Each row was made from one walk, in order. Every step used is in the known rows, and no mark comes twice. Write each row's walk.
Known rows
vimok/vagami: -1.42  -0.41  0.25  0.54  -1.87  -1.74  -0.64  0.42  -1.67  -0.46  -0.58  -0.86  0.49  0.11  1.66  -0.48  -1.43  -0.74  -0.05  -0.95  1.14  1.41  0.15  -0.69  0.23  -0.02  -0.66  1.91  1.38  -0.23  0.78  1.59
gizot/nubab/zagip/vimok: 1.97  0.51  -0.06  -0.52  -0.04  -0.05  -0.67  -1.48  -1.52  -2.49  -0.04  -1.35  0.96  -0.03  -2.81  0.13  3.14  2.17  -2.07  -0.52  -2.65  1.08  -0.17  0.22  -0.74  -1.03  -1.40  1.57  -1.26  1.18  -0.21  -0.80
bure/nubab/zagip: -1.76  0.49  0.44  -0.65  -0.63  -1.51  -0.35  -0.52  -2.50  -0.43  1.05  0.17  0.14  -0.31  -2.90  0.07  0.46  -2.35  1.25  -0.17  0.08  0.08  -0.20  0.11  0.49  0.02  -1.00  3.39  -0.07  -1.77  0.43  -1.27
vimok/vagami/nubab/zagip/sikub/bure/sibadu: -0.54  0.27  -0.05  -0.22  -0.68  1.52  -0.16  2.33  -1.95  2.97  -0.07  -0.05  -0.57  0.49  -0.63  -1.62  0.08  1.06  -1.26  0.87  -1.97  0.20  -0.19  0.51  0.98  -0.48  0.69  -6.80  0.05  1.02  0.25  -0.71
zagip/sikub/bure/vikubip: -0.85  -0.78  0.04  -1.27  0.09  3.61  -2.32  2.46  -0.83  -1.95  -0.40  -0.32  -0.46  0.76  3.75  0.30  -3.34  2.86  2.23  -0.73  -0.22  -0.14  0.09  0.51  -0.50  0.07  0.56  2.53  -0.71  -1.26  -0.78  2.19
nubab/zagip/vimok/vagami/sikub: 1.59  -0.20  -0.18  -0.73  -0.30  -0.74  -1.94  -1.73  -1.12  -2.44  -0.87  -2.73  0.07  -0.33  0.85  -1.71  1.02  0.25  0.29  -0.84  -2.16  1.03  0.08  -0.50  -0.28  1.89  -1.29  0.52  1.11  1.96  -1.80  2.11
nubab/zagip/sikub/bure/vimok/vagami/vikubip/gizot: 0.77  -0.25  -0.70  -0.57  1.28  1.34  1.25  0.48  2.07  3.01  -0.73  2.24  -0.59  0.42  1.32  -0.27  1.49  0.32  2.66  1.64  -1.07  -0.58  -0.26  0.43  -0.45  2.17  0.72  -1.27  0.06  -0.68  -0.78  -0.87
sikub/gizot: 0.42  -0.84  0.66  -0.08  -0.19  -0.83  1.92  2.05  -0.33  -2.17  -0.49  -0.43  0.91  0.82  2.70  -0.20  0.62  -0.48  -0.01  -0.67  2.63  0.13  0.27  -0.06  -0.25  0.62  -0.18  7.15  -0.54  -0.16  0.18  3.69
sikub/bure/vikubip/gizot/nubab: -2.20  -0.24  0.14  -0.21  0.72  2.05  -1.18  1.26  1.76  0.46  -0.02  0.97  0.42  0.29  2.35  1.29  -1.89  1.40  -3.09  0.19  1.65  0.21  -0.53  0.49  -0.49  -0.40  1.70  -0.63  0.04  -0.32  2.27  0.57
gizot/vikubip/bure/nubab/zagip: -2.72  0.74  0.00  -0.54  -0.49  -0.08  0.54  -1.75  -0.30  2.67  1.51  1.30  -0.40  -1.12  -0.94  1.36  -1.99  -3.77  4.66  -1.26  -0.22  -1.12  0.06  -0.26  0.02  -1.16  -0.02  0.28  -0.69  -1.41  0.21  -2.03
vikubip/bure/vimok: -1.45  1.49  0.04  -1.37  -0.26  2.55  1.93  -2.14  -0.46  3.63  -0.20  1.36  0.21  -0.57  2.45  0.63  2.97  -0.53  4.96  -1.92  -3.45  -1.90  0.74  0.76  -1.39  0.14  -1.22  3.49  0.36  -2.12  -0.69  0.13
sikub/gizot/vikubip/bure/nubab/zagip/vimok/vagami: -0.27  -0.21  -0.30  1.84  -0.67  -1.56  3.46  -2.24  0.32  2.32  -0.12  0.57  -0.27  -0.99  -2.38  0.91  -2.95  -0.20  4.64  -1.43  -1.03  -0.95  -0.40  -0.65  -0.95  -0.72  -0.02  -1.55  -0.15  0.41  0.61  1.02
sikub/bure/nubab/zagip/vimok: 0.19  0.44  0.12  -1.36  -0.40  0.79  0.95  0.47  -1.80  -0.50  0.02  -0.53  0.19  -0.53  -3.41  0.31  1.03  0.85  1.35  -0.19  -3.57  -0.44  -0.67  0.81  -1.16  0.14  -1.34  1.22  -1.17  -0.21  -0.05  0.69
sikub/bure/vimok/vagami/vikubip: -1.01  -0.44  -0.27  -0.06  -0.65  0.15  0.12  1.46  1.46  3.74  -0.89  0.91  0.57  0.16  2.42  0.48  -3.35  -0.59  4.15  -0.20  -0.51  -0.17  -0.23  -0.78  -0.69  0.20  -0.16  0.27  0.83  -2.65  0.94  1.58
bure/vimok/vagami/vikubip/gizot/nubab/zagip/sikub: 1.59  0.19  -0.69  1.19  1.23  0.26  -0.16  -1.54  1.55  1.69  -0.14  1.63  -0.44  0.85  -0.86  -0.22  3.18  2.00  -0.05  1.35  -0.23  0.07  0.20  -0.02  0.04  -0.02  0.29  -2.92  0.50  -0.12  -0.50  -4.17
sikub/gizot/nubab/zagip/vimok/vagami: 1.83  -0.22  -0.11  1.85  -0.32  -2.42  2.28  -1.46  -0.38  -1.18  -0.96  -1.19  0.95  0.15  -3.00  -0.03  0.31  2.83  -1.45  -0.22  0.02  1.20  -0.37  -0.16  -0.74  -0.09  -0.75  0.01  -0.37  1.84  0.79  1.36
sibadu/bure/nubab: -2.19  0.18  0.88  -0.35  -0.21  1.43  -0.86  1.92  -0.68  -0.38  0.42  0.19  -0.06  -0.65  -1.84  0.81  -2.90  -1.72  0.88  -0.23  0.17  -1.51  0.38  0.21  0.28  -0.55  -0.38  1.32  1.83  -1.76  0.48  -0.02
vikubip/bure/vimok/vagami/sikub/gizot: -0.01  0.26  0.08  0.57  0.48  0.58  3.08  -1.50  2.12  2.44  -1.18  -0.22  0.00  -0.18  4.46  -0.50  0.49  -0.21  3.91  -1.50  0.52  -1.72  0.66  0.06  -1.06  2.23  -0.10  1.85  1.50  0.24  -0.82  3.84
sibadu/bure: -0.29  -0.07  0.66  -1.75  0.34  2.47  -1.11  1.94  -0.39  -1.98  -0.40  -0.67  0.55  -0.42  1.01  0.35  -1.86  -0.83  0.38  -0.29  -0.37  -0.61  0.82  0.48  0.13  0.62  -0.55  3.45  0.59  -0.02  -1.06  1.39
vimok/vagami/sikub/bure: -1.04  -0.34  0.09  -1.18  -1.01  1.03  -1.12  2.50  1.26  0.32  -1.00  -2.12  0.19  -0.03  5.61  -0.75  -2.30  -0.58  -0.17  -0.33  0.79  0.49  0.19  0.00  -0.42  1.88  -0.04  -1.74  0.91  1.68  -0.32  3.82
vikubip/zagip/vimok/vagami/nubab: 0.48  0.44  -0.03  -0.47  -0.97  -2.21  -0.47  -0.85  -1.35  -1.48  0.07  -0.33  -0.40  -1.06  -2.91  -0.80  0.61  -0.41  -4.78  0.59  -0.65  1.20  -0.68  0.12  0.86  -0.52  -0.21  -1.40  0.89  0.39  0.62  0.24
nubab/zagip/sikub/gizot/vikubip/bure/vimok: 0.89  0.45  -0.53  -0.18  0.82  2.66  3.89  -1.76  1.40  3.45  0.07  2.00  -0.55  0.13  2.62  0.72  2.63  0.90  7.14  -1.20  -2.70  -2.60  0.97  0.50  -1.56  0.17  -0.33  0.99  -1.61  -0.13  -1.86  -1.33
vimok/vagami/sikub/bure/sibadu/zagip/nubab: -2.78  0.27  0.26  1.21  -0.84  0.12  -3.17  2.19  -1.91  0.61  0.74  -1.60  -0.31  0.57  0.68  -1.18  0.46  -1.75  -4.31  1.95  -0.75  -0.34  -0.35  -0.30  1.16  0.88  0.69  -8.98  1.01  -0.25  0.87  -0.77
vagami/sikub/bure/vikubip/gizot/nubab/zagip: -0.83  0.20  -0.18  -1.28  1.85  1.72  -1.81  -0.79  2.15  -0.41  0.22  -0.13  0.15  -0.16  1.76  0.42  -0.47  0.33  -1.94  0.74  0.82  0.21  -0.50  0.71  -0.16  1.86  1.31  -1.04  -0.57  0.85  0.36  0.13
vikubip/gizot/nubab/zagip/vimok/vagami: 0.95  0.14  -0.31  0.99  -0.16  -1.45  0.75  -2.12  -0.56  -0.46  -0.76  -0.27  0.51  -0.26  -2.80  -0.27  2.43  1.76  -2.96  0.25  -1.44  1.32  -0.55  0.08  -0.51  0.21  -0.42  -2.03  0.46  1.91  0.73  -0.74
gizot/nubab/zagip/vimok/vagami: 1.01  0.25  -0.23  1.13  -0.93  -1.87  -0.01  -2.08  -1.43  -0.96  -0.59  -1.47  0.83  -0.18  -3.08  -0.10  0.40  2.13  -1.72  -0.47  -1.59  1.64  -0.30  -0.28  -0.51  -0.68  -1.21  -1.46  0.10  1.54  0.53  -0.38
bure/sibadu/zagip/sikub/gizot/nubab: 0.56  -1.09  0.38  2.47  0.63  -0.44  0.07  1.81  -0.46  -0.92  0.07  0.02  -0.02  1.71  -0.60  -0.32  1.60  2.70  -5.27  1.33  0.95  -0.48  0.30  -0.23  1.10  -1.30  0.97  -3.38  -0.62  0.36  1.22  -1.21
gizot/vikubip/zagip/sikub/bure: 0.26  -1.03  -0.25  -1.66  -0.68  2.70  -0.91  3.79  1.05  0.36  -0.26  0.19  -0.95  0.19  3.99  0.59  -0.55  0.80  -1.19  0.25  -0.28  -0.36  0.49  0.26  0.34  0.55  0.70  -3.09  -2.64  0.60  -0.91  -0.83

Which walk is each row?
1.26  -0.39  0.37  0.62  0.54  -0.53  2.25  1.16  -0.81  -2.19  0.28  0.24  -0.48  1.01  -1.22  -0.48  2.10  0.81  1.06  0.41  2.26  -0.84  0.32  0.53  0.11  0.58  -0.24  4.07  -0.81  0.01  -1.05  0.19
bure/nubab/zagip/sikub/gizot
1.51  0.33  -0.15  -0.27  0.94  1.04  -0.75  -0.25  -0.03  -2.02  0.45  0.32  -0.35  0.90  0.02  -0.49  5.20  1.72  -3.54  1.13  0.83  0.63  0.49  0.91  0.29  -0.01  0.15  -0.21  -0.82  2.01  -1.22  -3.44
vikubip/gizot/nubab/zagip/sikub
-0.44  0.47  0.04  -2.11  -0.19  3.24  0.09  1.73  1.03  2.04  -0.73  -0.69  0.28  0.15  5.19  -0.51  2.31  0.56  2.50  -0.58  -3.36  -1.42  0.44  0.69  -1.63  1.97  -1.18  0.87  0.47  -0.30  -0.81  2.13
vagami/sikub/bure/vimok
-0.21  -0.04  -0.29  0.76  0.77  -2.15  -0.86  -1.53  1.69  0.87  0.29  0.96  0.60  0.07  -1.25  0.44  -0.24  -1.77  -2.28  1.11  2.73  1.51  -0.48  -0.52  0.79  0.08  1.01  -0.85  0.19  -0.18  1.35  -2.06
vimok/vagami/vikubip/gizot/nubab/zagip
2.39  -0.04  -0.29  -0.66  1.45  -0.05  -1.20  -1.35  0.65  -1.55  0.12  0.44  0.66  0.05  -2.31  0.32  2.71  0.59  -1.94  0.44  -1.53  0.86  -0.56  -0.14  -0.32  -0.53  0.10  1.96  -0.90  0.27  0.02  -1.08
vagami/vikubip/gizot/nubab/zagip/vimok
-1.28  0.63  0.22  -0.10  -1.49  -2.50  -0.52  0.49  -0.99  -1.13  0.68  -0.39  0.11  -0.31  0.24  -1.00  -1.13  -2.06  -2.83  0.43  2.38  1.60  -0.22  -0.08  0.66  -1.56  -0.06  0.29  2.13  0.76  1.05  0.77
vimok/vagami/nubab
1.40  -0.44  -0.51  1.51  -0.24  -1.23  3.01  0.09  1.36  0.82  0.51  1.21  -0.58  0.69  0.97  -0.55  0.21  0.91  2.33  0.76  0.37  -0.46  0.36  -0.39  -0.53  -1.06  0.16  -2.08  -0.12  1.66  -0.39  -1.34
bure/vimok/vagami/nubab/zagip/sikub/gizot/vikubip
0.84  0.21  0.27  0.61  0.56  -1.54  1.68  -0.34  0.48  -1.32  0.24  -0.48  1.24  0.54  -0.97  0.47  1.39  0.28  -2.07  0.27  2.86  0.75  0.07  0.26  -0.04  0.03  -0.20  3.23  -1.67  0.84  0.72  0.02
sikub/gizot/nubab/zagip
0.83  0.51  0.34  -1.15  0.55  1.25  -0.06  -0.83  -2.02  -1.95  0.11  -0.49  0.10  -1.00  -5.51  0.34  0.19  0.53  1.70  -0.16  -3.89  -1.12  -0.14  0.64  -0.56  0.22  -1.51  2.03  0.02  -0.34  -0.97  -0.22
sibadu/bure/nubab/zagip/vimok
-1.80  0.09  -0.08  1.05  0.11  -1.24  1.81  -2.03  1.96  2.91  0.67  0.41  -0.66  -1.01  0.53  0.55  -3.64  -3.35  4.84  -0.98  1.88  -1.37  0.06  -0.68  0.14  0.55  0.79  -1.95  0.49  0.15  0.08  0.43
vimok/vagami/sikub/gizot/vikubip/bure/nubab/zagip
-1.50  0.02  0.40  -0.44  -1.05  2.17  -0.16  3.98  -0.53  0.32  0.38  0.05  -0.74  0.49  1.29  0.20  -0.30  0.74  0.34  0.13  0.50  -1.01  0.21  0.76  -0.36  -0.83  -0.13  -1.23  0.24  -0.59  0.11  0.09
zagip/sikub/bure/nubab
0.35  -0.66  0.07  -0.44  0.12  -0.37  -1.85  0.85  -2.20  -4.62  0.41  -0.55  -0.84  0.88  0.87  -0.75  2.12  0.57  -2.60  1.65  -0.59  0.17  0.49  0.36  0.93  0.42  -0.66  1.48  -0.58  -0.01  -1.91  -1.24
sibadu/zagip/sikub
2.22  -1.06  0.14  1.30  1.29  -0.31  -0.79  2.03  2.67  -1.24  -0.08  0.54  -0.05  1.10  0.79  0.82  0.26  1.45  -4.26  0.75  4.74  0.05  0.38  -0.45  1.20  -0.75  1.48  0.47  -1.45  -0.90  0.36  -0.92
vagami/vikubip/zagip/sikub/gizot/nubab
2.31  -0.92  -0.26  1.81  0.66  -2.58  0.34  -0.69  1.51  -0.75  -0.66  -0.31  1.01  0.39  -2.13  0.43  -2.62  0.79  0.22  0.08  1.96  1.15  -0.59  -1.27  -0.14  -0.88  0.40  1.18  -0.33  -0.21  0.83  1.47
sikub/gizot/nubab/zagip/vimok/vagami/vikubip
-2.01  -0.20  0.28  -0.13  -0.45  0.64  -0.17  3.03  -0.78  -0.72  0.77  0.21  -1.15  0.31  -0.50  0.36  -0.98  0.12  -1.43  1.93  -0.10  -1.31  -0.15  0.87  0.24  -0.10  -0.08  -2.58  -0.20  -0.98  0.18  -0.76
sibadu/zagip/sikub/bure/nubab
-1.07  0.24  0.13  0.73  -0.87  -1.43  -3.74  0.68  -0.75  -0.37  0.81  0.15  0.00  0.05  -0.79  0.34  0.28  -3.32  -3.22  0.73  3.54  1.01  -0.25  -0.95  1.85  -0.03  0.86  -1.31  -0.03  -3.06  0.79  -2.49
vimok/vagami/vikubip/zagip/nubab
1.93  -1.74  0.00  -0.33  -0.22  -0.52  0.53  0.67  -0.05  -1.49  -0.63  0.05  -0.07  -0.30  0.19  0.56  0.58  0.63  -1.09  -0.97  -1.81  -0.25  -0.12  -0.85  -0.03  0.27  0.04  2.35  -2.22  -0.20  0.12  1.33
sikub/gizot/vikubip/zagip/vimok
0.33  0.56  0.06  -0.19  -1.35  -1.74  -0.32  -0.25  -1.60  -2.19  0.19  -0.92  0.05  -0.47  -1.37  -1.13  0.04  0.05  -2.77  0.15  -0.52  1.39  -0.46  0.02  -0.14  -1.80  -0.62  -0.05  1.87  1.43  0.40  1.31
zagip/vimok/vagami/nubab
0.12  -0.48  -0.05  0.09  1.72  -0.13  -0.18  -0.63  1.17  0.66  -0.28  1.67  -0.37  -0.99  -4.35  0.42  -2.44  -1.69  1.43  1.13  -0.74  -0.74  -0.76  -0.27  0.28  1.11  0.84  -0.51  1.65  -1.33  0.12  -0.32
sibadu/bure/nubab/zagip/vimok/vagami/vikubip/gizot
2.17  0.51  -0.18  0.83  0.60  -1.00  3.97  -0.45  0.02  -0.63  -0.07  0.57  -0.40  0.78  -1.14  -1.30  3.20  2.02  0.84  1.30  0.70  -0.53  0.22  0.95  -0.37  0.67  -0.50  1.06  0.20  1.25  -1.17  -0.07
bure/vimok/vagami/nubab/zagip/sikub/gizot
-2.00  -0.23  0.33  -0.81  0.16  2.42  -2.19  0.50  -1.10  4.67  -0.02  1.41  0.17  -0.09  2.15  0.15  -1.84  -3.02  3.67  -2.30  -1.60  -0.85  0.24  -1.08  1.18  -1.51  1.24  0.82  0.25  -3.73  0.53  0.79
vagami/vikubip/bure/sibadu
2.02  -0.72  0.10  1.69  0.44  -1.47  -0.02  -0.36  2.14  -1.25  -1.13  -1.70  0.24  -0.03  0.15  -0.07  0.52  2.13  -5.46  -0.23  1.94  0.35  -0.03  -0.45  0.23  0.90  0.47  -2.58  0.16  1.60  0.90  1.82
vikubip/zagip/vimok/vagami/sikub/gizot/nubab
-1.86  2.05  -0.10  -0.27  -0.85  -0.22  2.14  -2.10  0.12  3.33  0.61  1.21  -0.28  -1.01  0.26  -0.23  0.53  -1.47  1.45  -0.30  -0.95  -0.60  0.00  0.71  -0.53  -1.25  -0.39  -1.40  2.22  -0.47  0.60  -0.24
vikubip/bure/vimok/vagami/nubab
-0.18  -0.26  -0.39  -0.10  0.61  1.53  -2.56  -1.06  0.95  -0.89  -0.78  -2.00  0.18  -0.39  0.70  0.32  -4.83  3.31  0.54  -0.64  -1.53  0.61  -0.70  -0.05  -0.89  0.87  0.32  -3.00  0.03  0.66  0.27  2.50
gizot/nubab/zagip/vimok/vagami/sikub/bure/vikubip
0.02  1.23  0.17  -2.19  -0.06  -1.45  -0.49  -0.74  -1.65  -2.48  1.42  -0.23  0.36  -0.42  -1.47  -0.81  1.76  -2.78  -1.64  0.95  0.77  1.28  -0.26  0.75  0.71  -0.36  -0.61  3.80  -0.41  0.54  -0.56  -0.73
vagami/nubab/zagip
0.34  0.45  -0.48  0.44  0.29  -0.05  3.12  -1.13  2.27  1.43  0.84  1.14  -0.90  -0.46  1.86  0.29  -1.99  -1.29  2.95  -0.08  2.51  -0.59  0.44  0.14  -0.01  -1.20  1.36  -2.36  -0.70  2.46  -1.18  -0.41
vimok/vagami/nubab/zagip/sikub/gizot/vikubip/bure
-1.26  0.66  0.58  -1.04  0.45  0.56  -0.11  -0.13  -1.22  -0.56  0.72  0.13  0.08  -0.94  -4.07  0.63  -1.72  -2.09  1.89  0.41  -0.57  -1.05  0.12  0.66  0.49  0.69  -0.80  1.80  0.33  -1.33  -0.35  -1.23
sibadu/bure/nubab/zagip
1.58  0.35  -0.10  -0.12  0.17  0.73  -1.51  0.03  -0.89  -2.55  0.48  -0.86  0.02  1.00  -0.11  -0.29  3.32  2.07  -2.36  0.38  0.74  0.95  0.75  0.58  0.29  -0.89  -0.62  0.06  -1.14  1.53  -1.44  -3.12
gizot/nubab/zagip/sikub
-0.59  0.06  -0.01  0.02  -0.89  -0.16  -1.26  -0.86  -0.15  0.80  -0.84  -1.31  0.06  0.08  3.81  -1.41  1.06  -0.19  1.83  -1.13  -1.82  -0.21  0.59  -0.66  -0.52  1.60  -1.24  0.01  2.71  -0.24  -0.53  1.61
bure/vimok/vagami/sikub
-1.07  0.17  -0.03  -0.18  1.22  -0.23  -1.44  -2.22  -0.03  -1.01  0.58  0.88  0.44  0.05  -1.25  0.70  0.19  0.17  -1.86  0.34  0.79  0.89  -0.48  0.25  0.31  0.36  0.78  2.21  -0.50  -0.70  1.09  -1.64
bure/vikubip/gizot/nubab/zagip
0.39  0.05  -0.08  0.13  0.24  0.14  2.81  -1.63  0.01  0.93  0.45  0.77  -0.15  -0.87  -2.29  1.11  -0.49  -0.45  4.46  -1.51  -2.05  -1.61  -0.26  -0.11  -1.18  -0.98  -0.24  1.76  -1.43  -0.05  -0.25  0.56
sikub/gizot/vikubip/bure/nubab/zagip/vimok
0.60  -0.59  -0.05  0.09  -1.31  -1.66  -0.63  -1.09  -2.12  -0.75  -1.27  -0.77  -0.06  -0.77  -1.99  -0.25  0.49  0.96  -2.25  -0.83  -2.14  0.99  -0.32  -0.47  0.43  1.08  -0.83  0.20  0.00  -0.48  0.27  0.98
vikubip/zagip/vimok/vagami
-0.55  1.07  -0.02  -0.74  -0.69  -2.91  0.17  -1.45  -1.55  -1.22  0.97  -0.40  0.23  -0.60  -2.15  -0.96  -0.16  -2.39  -1.50  1.04  1.38  1.75  -0.41  0.32  0.85  -0.14  -0.51  0.90  0.59  0.85  0.14  -0.49
vimok/vagami/nubab/zagip
-1.77  -0.76  0.08  -0.27  -1.12  1.66  -0.82  3.78  0.73  1.97  0.60  1.01  -1.42  -0.10  1.00  1.05  -1.96  -0.31  -0.51  0.32  0.20  -1.35  0.07  -0.03  0.51  -0.73  0.80  -4.49  -1.05  -1.20  0.74  -2.11
gizot/vikubip/zagip/sikub/bure/nubab
1.47  -0.28  -0.50  0.95  1.04  -0.46  -1.55  -0.54  1.38  -0.54  0.08  0.81  -0.42  0.86  -0.30  -0.25  1.43  0.80  -2.06  1.41  2.44  1.13  0.15  -0.17  0.79  -0.25  1.00  -2.33  0.13  0.92  -0.57  -3.18
vimok/vagami/vikubip/gizot/nubab/zagip/sikub
1.39  0.05  0.25  0.12  1.08  -0.99  0.15  -0.53  1.52  -2.07  0.20  -1.54  0.93  0.50  0.94  -0.21  1.44  -0.10  -2.26  0.23  2.88  0.49  0.28  0.09  0.14  0.96  -0.03  2.16  -0.88  1.72  -0.25  0.85
vagami/sikub/gizot/nubab/zagip
-1.57  0.16  -0.12  -0.41  -0.13  0.20  -0.76  -1.11  1.20  2.61  -0.09  0.83  0.11  -0.73  2.72  0.87  -4.14  -3.38  4.26  -1.55  2.00  0.07  0.20  -0.83  0.39  -0.78  0.86  2.20  0.76  -2.15  -0.23  1.55
vimok/vagami/vikubip/bure
1.36  -0.46  -0.40  1.01  -0.01  -2.01  -1.99  -1.17  0.42  -0.44  -0.28  -0.57  0.87  -0.01  -2.25  0.37  -2.34  0.28  -0.04  -0.18  0.20  1.76  -0.52  -1.32  0.13  -1.43  -0.14  -0.26  0.11  -0.55  0.64  -0.27
gizot/nubab/zagip/vimok/vagami/vikubip
-0.64  -0.98  0.16  0.79  -0.15  3.13  0.69  1.72  -0.29  3.97  -0.19  1.30  -0.65  0.76  4.06  -0.07  -0.48  -0.05  3.61  -2.33  -1.47  -1.87  0.91  -0.89  0.49  -1.88  1.58  -2.30  -0.65  -0.44  -0.13  0.24
zagip/sikub/gizot/vikubip/bure/sibadu
